What can hang from each mark
G: A E W X
A: B G S
B: A
W: G
H: A
E: S
T: A
X: G H

Each row was made from one small tree. The marks that hang from a mark follow it in brackets, in alphabetical order. Every link used is in the known rows. Write each row's tree.
Known rows
X[H]: -0.64, -0.94, +0.59, -0.02, -0.51, +0.57, -1.11, -0.40, +1.62, +0.82, -0.70, +0.04, -0.11, -1.68, -0.51, +1.33, -1.18, +0.70, +0.20
G[A[S] X[H]]: +0.72, -2.16, -2.76, -1.75, -0.69, +2.87, -2.26, +1.07, +4.08, -0.07, -1.09, -0.03, -0.91, -0.98, -0.53, +0.64, -1.33, +2.02, +2.91
A[B G[W] S]: +3.15, +2.93, -3.16, -1.15, -1.87, +4.09, -1.71, -0.81, +2.36, +0.73, -0.17, +2.45, -0.75, -0.29, +1.65, -3.17, -1.27, +0.04, -0.08
W[G[E[S] X[H[A]]]]: +2.79, -4.00, -0.04, +0.63, -1.97, +1.22, -3.04, -0.23, +5.78, +0.61, -2.29, -1.57, -0.08, -1.78, +0.73, -2.75, -0.27, +1.75, +3.12
X[G]: -0.09, -2.93, -0.04, +0.77, -0.44, +1.49, -0.60, -0.19, +0.02, -0.27, -0.59, +0.00, -0.29, +0.23, -1.48, +0.50, +0.56, -0.04, +0.76
T[A[B]]: +2.10, +0.24, -0.56, +0.13, +0.49, +0.67, -0.19, -0.46, +0.85, +0.53, -0.38, +0.26, +1.36, -1.25, -0.25, +1.09, -1.52, +1.93, +2.11
A[B G[E] S]: +2.72, +2.87, -3.49, -1.00, -1.29, +4.17, -2.06, +0.08, +2.57, +0.76, +0.56, +2.55, -0.23, +0.41, +1.40, -3.22, -0.94, +0.20, +0.23
X[G[E W] H[A[S]]]: +1.19, -3.02, -2.72, -0.74, -1.77, +3.89, -4.72, -1.96, +5.21, +0.34, -4.03, +0.16, -1.02, -3.53, +0.92, -2.08, -1.71, -1.50, +1.39
W[G[A[B] X]]: +3.50, -3.07, -1.62, +0.87, -1.38, +1.55, -1.20, +1.25, +3.27, +0.51, +0.30, -0.20, +0.09, -1.20, -1.86, +0.78, -1.00, +2.34, +3.50
B[A[G[E] S]]: +0.23, +2.63, -3.42, -0.23, -0.54, +3.90, -3.01, +0.27, +2.10, -0.12, -0.59, +1.57, -0.54, +1.94, +1.63, -4.30, +1.47, -1.19, +0.30
G[A[B] E[S] W X[H]]: +2.81, -2.18, -2.13, -1.14, -2.76, +2.26, -4.65, +0.45, +6.09, -0.92, -2.47, -0.51, +0.85, -3.98, -0.75, -1.83, -4.08, +1.15, +4.95
B[A[G[E W X[H]] S]]: +0.86, +1.43, -3.48, -1.40, -2.78, +3.13, -5.32, -0.62, +5.22, -0.93, -2.43, +1.45, -1.02, -0.22, +0.49, -4.78, -0.04, +0.00, +1.28
H[A[B G]]: +1.25, +0.38, -1.63, +1.14, +0.01, +3.66, +1.18, -0.92, +1.37, +1.84, -0.11, +1.23, +1.19, -0.63, +1.58, -1.15, -0.19, -0.54, -0.24
B[A[G]]: -1.16, +1.36, -1.05, +1.18, -0.32, +2.42, -1.11, +0.02, +0.37, +0.25, -0.03, +0.85, +0.27, +1.80, +0.32, -1.92, +1.76, -0.79, -0.27
B[A[G[W X[H]] S]]: +0.64, +1.15, -2.94, -1.17, -2.17, +3.58, -3.52, -0.73, +4.09, -0.58, -1.98, +1.55, -1.02, +0.25, +0.68, -3.72, +0.34, +0.44, +0.98
W[G[E]]: +2.24, -1.27, -0.20, +1.02, -1.58, -0.47, -3.26, +0.27, +2.62, +0.68, -0.21, -0.75, -0.63, -0.69, -0.51, -1.26, -0.01, +0.36, +0.80
B[A]: -0.80, +0.93, -0.98, +0.59, +0.79, +1.41, -0.07, +0.21, -0.09, -0.55, -0.60, +0.77, +0.59, +0.51, +0.45, -1.14, +1.01, -1.12, +0.86
X[H[A]]: -0.64, -1.77, -0.15, +0.43, +0.26, +1.77, -0.17, -1.13, +2.31, +1.54, -1.67, -0.28, +0.44, -2.44, +1.02, +0.71, -0.94, -0.37, +0.22
H[A[B G[W X]]]: +2.35, -0.19, -2.17, -0.05, -1.87, +2.51, -0.19, -1.55, +3.25, +0.35, -1.41, +1.02, +0.68, -1.63, +0.75, -2.60, -0.93, +0.16, +0.66

Write each row's tree
+2.02, -0.63, -1.95, +0.17, -0.01, +3.27, -1.84, +1.52, +2.29, +0.21, -0.27, -0.43, +1.40, -1.29, +0.80, -1.22, -2.09, -0.23, +3.76 : G[A[B] E[S]]
+2.81, +1.01, -2.17, -0.90, -3.81, +0.67, -3.29, -0.76, +3.98, -0.89, -0.67, +1.42, +0.31, -1.39, -1.29, -3.39, -1.88, +0.87, +1.07 : A[B G[E W X]]
+0.24, +0.00, -1.19, -0.19, -3.00, +2.21, -4.82, -0.52, +4.50, -1.01, -2.44, +0.01, +0.10, -0.27, +0.16, -4.75, +0.05, +0.14, +2.04 : B[A[G[E[S] W X[H]]]]
+1.10, -0.76, -0.90, +0.78, -0.90, +4.38, -1.41, -0.91, +3.85, +2.14, -1.38, +0.38, +1.30, -2.09, +1.93, -1.97, -1.47, +0.04, +1.17 : X[H[A[B G[E[S]]]]]
+2.46, -2.38, -3.54, -0.71, -1.66, +4.98, -3.76, -1.89, +5.20, +0.51, -3.57, +1.44, -0.23, -4.37, +0.82, -1.87, -2.87, -1.21, +2.18 : X[G[E W] H[A[B S]]]
+1.56, -3.31, -1.84, +0.37, -2.01, +3.26, -3.55, -2.08, +4.73, +0.54, -3.40, +0.67, +0.59, -4.95, -0.64, -0.57, -2.99, -1.30, +1.92 : X[G[E W] H[A[B]]]
-0.27, +1.26, -1.13, +0.94, -0.70, +2.95, -2.54, +0.49, +1.48, -0.11, -0.62, +0.11, +0.47, +1.85, +1.32, -4.24, +1.66, -1.06, +1.01 : B[A[G[E[S]]]]
+2.27, +1.37, -3.48, -0.17, +0.34, +5.53, +1.12, -0.80, +2.07, +1.76, -0.32, +1.94, +0.29, +0.05, +3.14, -2.54, -0.07, -0.43, -0.09 : H[A[B G S]]
+2.83, -0.16, -1.01, -0.86, -3.94, +2.35, -4.00, -0.84, +5.36, -0.26, -1.55, +0.71, +0.55, -1.98, -0.33, -3.79, -2.54, +1.64, +2.20 : A[B G[E[S] W X[H]]]
+1.61, -0.04, -1.35, -0.45, -2.93, +1.71, -2.69, -0.36, +4.29, +0.28, -0.10, +1.65, +0.70, -1.37, -1.94, -1.36, -2.05, +2.06, +1.30 : A[B G[E X[H]]]
+0.79, +0.69, -1.64, -0.12, -2.54, +1.74, -3.98, -0.11, +3.47, -1.65, -1.94, -0.06, +0.21, +0.95, +0.53, -5.72, +0.94, -0.42, +1.80 : B[A[G[E[S] W X]]]
+3.10, -0.35, -2.13, -0.24, -2.30, +3.03, -1.86, -1.14, +4.45, -0.14, -2.11, +0.39, +1.06, -1.36, +1.85, -4.98, -1.09, -0.10, +1.86 : H[A[B G[E[S] W X]]]
+3.02, -0.27, -0.98, -0.21, -1.72, +1.66, -2.54, -0.06, +3.46, -0.05, -0.69, -0.44, +1.23, +0.40, -0.28, -2.57, -0.76, +3.17, +3.17 : T[A[B G[E[S] X]]]
+3.21, +1.39, -2.35, -1.02, +0.89, +2.58, -0.32, -0.26, +1.47, +0.54, -0.59, +1.00, +0.49, -0.52, +1.34, -0.19, -1.44, +1.99, +2.36 : T[A[B S]]
+3.16, -0.28, -4.84, -1.93, -0.74, +3.13, -2.31, +1.65, +4.11, -1.01, -0.48, +1.23, +0.19, -1.18, -0.42, -1.54, -2.25, +1.04, +3.94 : G[A[B S] E X]
+0.06, +0.76, -1.57, +0.05, -2.20, +1.28, -2.44, -0.56, +2.24, -1.30, -1.36, +0.65, -0.20, +0.86, -0.53, -3.41, +1.15, -0.11, +0.58 : B[A[G[W X]]]
+1.99, -3.97, +0.07, +0.80, -1.57, +0.62, -1.33, -0.67, +4.48, +1.08, -1.51, -0.83, -0.47, -1.80, -0.47, -0.10, -0.04, +2.00, +1.65 : W[G[X[H[A]]]]
